Known rows, with every way that one mark hangs from another:
{zotad sili}: [ -1.3  22.2 -31.1  -2.4  16.2  -8.2  16.1  -4.2 -21.5   6.2   2.5   4.1
   6.0  11.4  -7.8   2.0 -14.1 -11.9  -5.4  -2.3]
{sili zabo}: [ -0.1  10.6 -23.2   1.8  -0.6  -7.1   8.7  -5.0 -17.2   8.7   7.3   5.8
  10.9   5.3  -4.3   2.6 -15.4  -8.7  -3.4  -5.0]
{sizo dunuv sili}: [ -7.4  23.4 -34.7   1.6   8.4 -12.6  13.1  -0.8 -19.6   8.5  -8.6   9.0
  12.1  -8.3  -8.8  -2.7 -16.6  18.8   2.0  -5.9]
{sizo dunuv {sili zabo}}: [ -6.5  17.5 -28.6   2.9  -1.5  -8.7   6.8  -0.9 -19.8   8.0  -6.1   9.5
  13.0  -1.2  -6.7   1.6 -17.6  12.1   0.1  -7.7]
{makur {zotad sili}}: [  2.6  24.2 -50.0  -5.6  12.3   1.6  14.8  -1.9 -24.5   7.4   4.3   7.1
   4.4  17.7  -5.9   6.5 -14.7 -16.6  -5.7  -3.0]
{zabo {sili {sizo dunuv} zotad}}: [ -1.3  18.5 -39.6   5.0   5.5 -11.5   2.3  18.2 -16.9  10.2   0.3   5.5
   9.4  -9.4  -3.4   0.8 -16.3  -6.5  -5.1   1.0]
{sili sizo zabo {zotad dunuv}}: [  2.2  21.9 -46.2   1.3   8.1 -14.5   4.1  12.3 -16.1   7.5  11.3  14.5
  15.0   8.6  -5.8   8.2 -13.7 -23.8   3.7   1.8]
{togulal {makur {zotad sili}}}: [  7.1  31.5 -58.0  -8.1  11.1   6.6  11.8  -0.3 -29.0   4.5  -2.3   5.8
   1.0  27.6  -6.5  10.7 -13.8 -23.4  -0.2  -7.8]
{zotad dunuv sili}: [ -2.2  27.9 -49.0  -7.6  19.0 -11.8  17.6  -0.2 -20.8   3.0   3.2   8.2
   7.0  12.5 -12.6   6.4 -10.0 -12.0  -1.7  -1.2]
{togulal {makur {zotad dunuv}}}: [  6.2  33.3 -71.8  -8.8   6.7   1.1  12.8   3.6 -23.9   4.2  -0.2  11.3
   5.2  14.5  -9.7  12.0  -8.6 -11.9   8.1  -9.0]
{sili sizo zabo}: [  1.1  13.1 -24.3   1.9   0.3  -3.4   1.8   0.9 -21.9  11.2   4.7  10.5
  16.4   7.0  -5.9   0.7 -13.0 -15.4  -4.0  -3.1]
{togulal {makur zotad}}: [  7.6  27.7 -52.9  -4.2   3.1   6.3  11.0  -0.3 -24.3   7.7  -0.8   6.7
   4.3  13.4  -5.3   7.2 -13.2 -13.5   3.8  -9.4]
{zotad dunuv {sili sizo zabo}}: [  0.0  24.7 -46.6  -6.7  11.9  -5.4   5.0   4.7 -25.5   5.3   3.8  14.0
  14.6  20.7 -11.7   8.2  -9.0 -25.5  -3.6  -0.9]
{togulal {makur {zotad {sili zabo}}}}: [  8.5  22.9 -53.3  -7.5   2.4  10.2   6.2  -1.8 -28.6   5.2   1.0   6.7
   2.7  35.8  -4.2  14.4 -15.5 -30.0  -1.7 -10.2]
{togulal {makur {zotad dunuv sili}}}: [  6.6  36.3 -75.5 -12.6  15.3   3.3  14.1   3.4 -28.2   1.7  -2.5  10.0
   1.9  27.8 -11.5  14.9  -8.9 -22.3   4.7  -7.3]
{dunuv zabo}: [ -3.9  14.5 -21.9  -0.1   3.8  -6.6   6.3  -3.3 -18.0  11.6   6.2   4.6
  15.9   7.2  -4.7   2.6 -14.3  -7.7   2.6  -7.3]
{makur togulal {zotad dunuv {sili sizo}}}: [  3.9  35.2 -81.5 -14.4  16.8   7.7   9.3  14.8 -28.7   9.0  -2.4  19.3
  12.6  27.3 -10.4   8.8  -8.6 -22.2   3.7  -6.7]
{dunuv {zabo sili}}: [ -4.2  10.6 -28.5  -4.1  -2.5  -2.2   4.7   1.3 -17.4  10.4   5.6   1.4
  13.2  -4.5  -5.4   6.4 -12.3  -6.3  -2.5  -7.6]
{makur togulal {zotad {dunuv zabo}}}: [  0.0  23.8 -74.0 -11.6   3.0   5.0   5.3   9.6 -21.1  11.9   4.5  16.0
  15.5  20.8  -5.6  12.1 -10.3 -13.2  15.3 -13.6]
{dunuv {zabo {sili sizo}}}: [ -3.1  14.5 -29.3  -3.4  -1.0   2.1  -1.1   7.6 -22.4  13.0   3.4   5.7
  20.0  -5.1  -7.3   3.6  -9.7 -11.4  -4.0  -5.4]

Rows:
[  0.1  29.2 -75.8 -15.6  10.7   5.8   6.8  10.0 -24.4   9.2   2.7  15.2
  13.0  34.6  -6.7  14.5 -10.2 -22.0  10.8 -13.3]	{makur togulal {zotad {dunuv zabo} sili}}
[  0.8  17.8 -42.9   1.3   7.3 -18.6   9.8   5.6 -11.1   4.7  13.4   9.6
   8.6   8.1  -4.2   9.8 -15.6 -17.8   4.7   0.0]	{sili zabo {zotad dunuv}}
[ -4.2  20.0 -47.4  -8.1   2.7  -1.8   0.4  10.5 -22.2   9.2   2.8  10.0
  20.9  -3.8 -11.8   8.8  -5.8 -12.3   0.4  -4.8]	{zotad {dunuv {zabo {sili sizo}}}}
[  4.4  28.2 -69.3  -9.8   1.3   4.5   4.8   3.1 -25.0   6.8   3.3  11.4
  11.7  23.5  -8.2  16.2  -8.8 -18.7  14.1 -13.3]	{togulal {makur {zotad {dunuv zabo}}}}
[ -1.1  20.9 -45.7  -6.7  10.5  -9.2  11.5  -1.6 -20.9   3.2   5.8   9.6
   8.3  20.2 -10.4  10.5 -10.6 -19.3  -2.7  -2.8]	{zotad dunuv {sili zabo}}
[ -4.8  17.2 -31.2   6.4   2.8 -15.4   6.7   4.9 -15.1   8.2   0.4   9.0
  11.1   1.5  -1.9   5.1 -22.1   3.7   2.9  -4.4]	{sizo dunuv {sili zabo zotad}}
[ -1.3  14.6 -32.4   0.6   3.3  -4.6  -1.9  15.7 -17.3  12.3   9.7   5.5
  17.3  -2.4  -2.0   6.7 -15.1 -20.7   0.2  -1.1]	{dunuv {zabo {sili sizo zotad}}}
[  1.2  19.1 -35.7   2.0   7.8  -8.1   7.8  14.5 -16.3   9.8   7.2   5.2
  10.7 -12.9  -4.0   3.2 -14.7 -14.1  -5.6   3.7]	{zabo {sili sizo zotad}}
[  3.5  27.0 -60.7  -9.8  12.1   7.5  12.4   6.1 -24.4   9.5   0.0  10.5
   6.4  25.9  -3.4   7.1 -14.9 -16.3   0.7  -9.2]	{makur togulal {zotad sili}}
[ -6.9  26.4 -47.9  -3.0  12.4 -14.3  11.2   6.9 -14.4   7.0   7.9  12.2
  18.4   0.1  -7.2  11.8 -15.1  -1.9  13.3  -3.7]	{sizo {sili {zotad {dunuv zabo}}}}
[  1.1  19.2 -28.5  -1.9   9.0  -1.4   3.0   0.9 -26.3   8.5   2.8  10.0
  13.7  21.2  -7.0   3.9 -13.4 -24.9  -8.6  -1.4]	{zotad {sili sizo zabo}}
[  6.6  34.2 -60.1  -4.1  10.3   6.4   0.8  10.2 -34.3   7.8 -11.7  10.9
   5.9  30.4  -8.2   5.6 -12.8 -19.4   0.3  -7.4]	{togulal {makur {zotad {sili {sizo dunuv}}}}}
[ -4.7  21.1 -31.4  -0.5  10.4  -5.4  -4.1   7.4 -28.3  11.9  -4.1   9.5
  16.4  25.2  -7.7   1.2 -13.6 -14.9  -0.5  -5.5]	{zotad {sili {sizo {dunuv zabo}}}}
[  2.8  33.5 -79.8 -14.1  15.8   3.3  14.8   7.8 -24.0   6.7   0.3  15.5
   8.0  26.3  -8.2  11.8 -10.5 -17.1   5.4  -7.9]	{makur togulal {zotad dunuv sili}}
[ -3.0  21.2 -43.6  -0.5  11.3 -17.3   8.1   7.3 -12.6   7.8  14.6   9.0
  14.1   9.4  -4.8  10.4 -14.0 -16.2  11.1  -2.6]	{sili {zotad {dunuv zabo}}}
[ -1.9  25.0 -34.7   0.9  16.0  -8.6   4.5   7.1 -27.3   9.1  -6.7   9.3
  10.9  15.2  -9.5  -2.8 -13.7  -9.8  -5.5  -1.7]	{zotad {sili {sizo dunuv}}}
[ -3.0  28.5 -44.9  -8.1  16.3  -4.8   3.3   7.5 -26.9   8.0   2.6  13.6
  18.8  22.4 -12.0   8.5  -7.6 -23.3   2.2  -3.6]	{zotad {dunuv zabo} {sili sizo}}
[ -6.9  10.7 -32.8  -0.7  -3.2  -6.7  -0.5   5.9 -18.6  10.7  -0.5   1.4
  11.6  -2.0  -5.4   3.0 -13.5   2.5  -1.2  -9.1]	{sizo {dunuv {zabo sili}}}
[  0.6  13.7 -30.4   9.2   2.2 -14.1  -3.1  13.6 -17.1  11.4   4.6  11.0
  11.5  11.6  -0.8   1.3 -19.4 -15.1   0.5  -0.8]	{sili {sizo dunuv} zabo zotad}
[ -1.3  14.8 -29.7   5.1  -2.1  -8.2  -2.5   6.7 -23.1  11.8  -3.0  11.3
  15.5   9.5  -5.5  -2.3 -14.4  -7.9  -3.7  -4.0]	{sili {sizo dunuv} zabo}
[  3.7  26.2 -76.2 -13.7   6.1   5.3   8.5   8.6 -23.8   6.7   2.8  15.9
   7.5  33.4  -6.4  15.2 -11.8 -24.1   4.4 -10.2]	{makur togulal {zotad dunuv {sili zabo}}}
[ -4.5  23.5 -44.1  -8.1  14.8  -8.7   9.4   0.7 -21.7   5.6   6.3   8.9
  13.9  21.3 -10.5  10.3  -9.3 -17.1   4.3  -5.1]	{zotad {dunuv zabo} sili}
[ -4.6  31.2 -53.0  -1.9  17.4 -17.4  20.5   5.3 -13.0   4.3   4.6  11.9
  12.2  -9.5  -9.0   8.1 -15.0   3.4   6.9   0.1]	{sizo {sili {zotad dunuv}}}
[  7.9  30.2 -71.4 -11.6   6.0   4.9   8.0   2.2 -28.7   1.7   0.7  11.6
   2.7  35.2  -9.1  19.3 -10.2 -29.1   2.2 -10.4]	{togulal {makur {zotad dunuv {sili zabo}}}}
[ -5.1  11.7 -32.1   3.3  -0.4 -13.1  -0.7  12.7 -13.9  10.6   5.6   0.9
   9.3  -1.7  -0.4   6.5 -18.0  -6.2   1.8  -5.6]	{sizo {dunuv {zabo {sili zotad}}}}
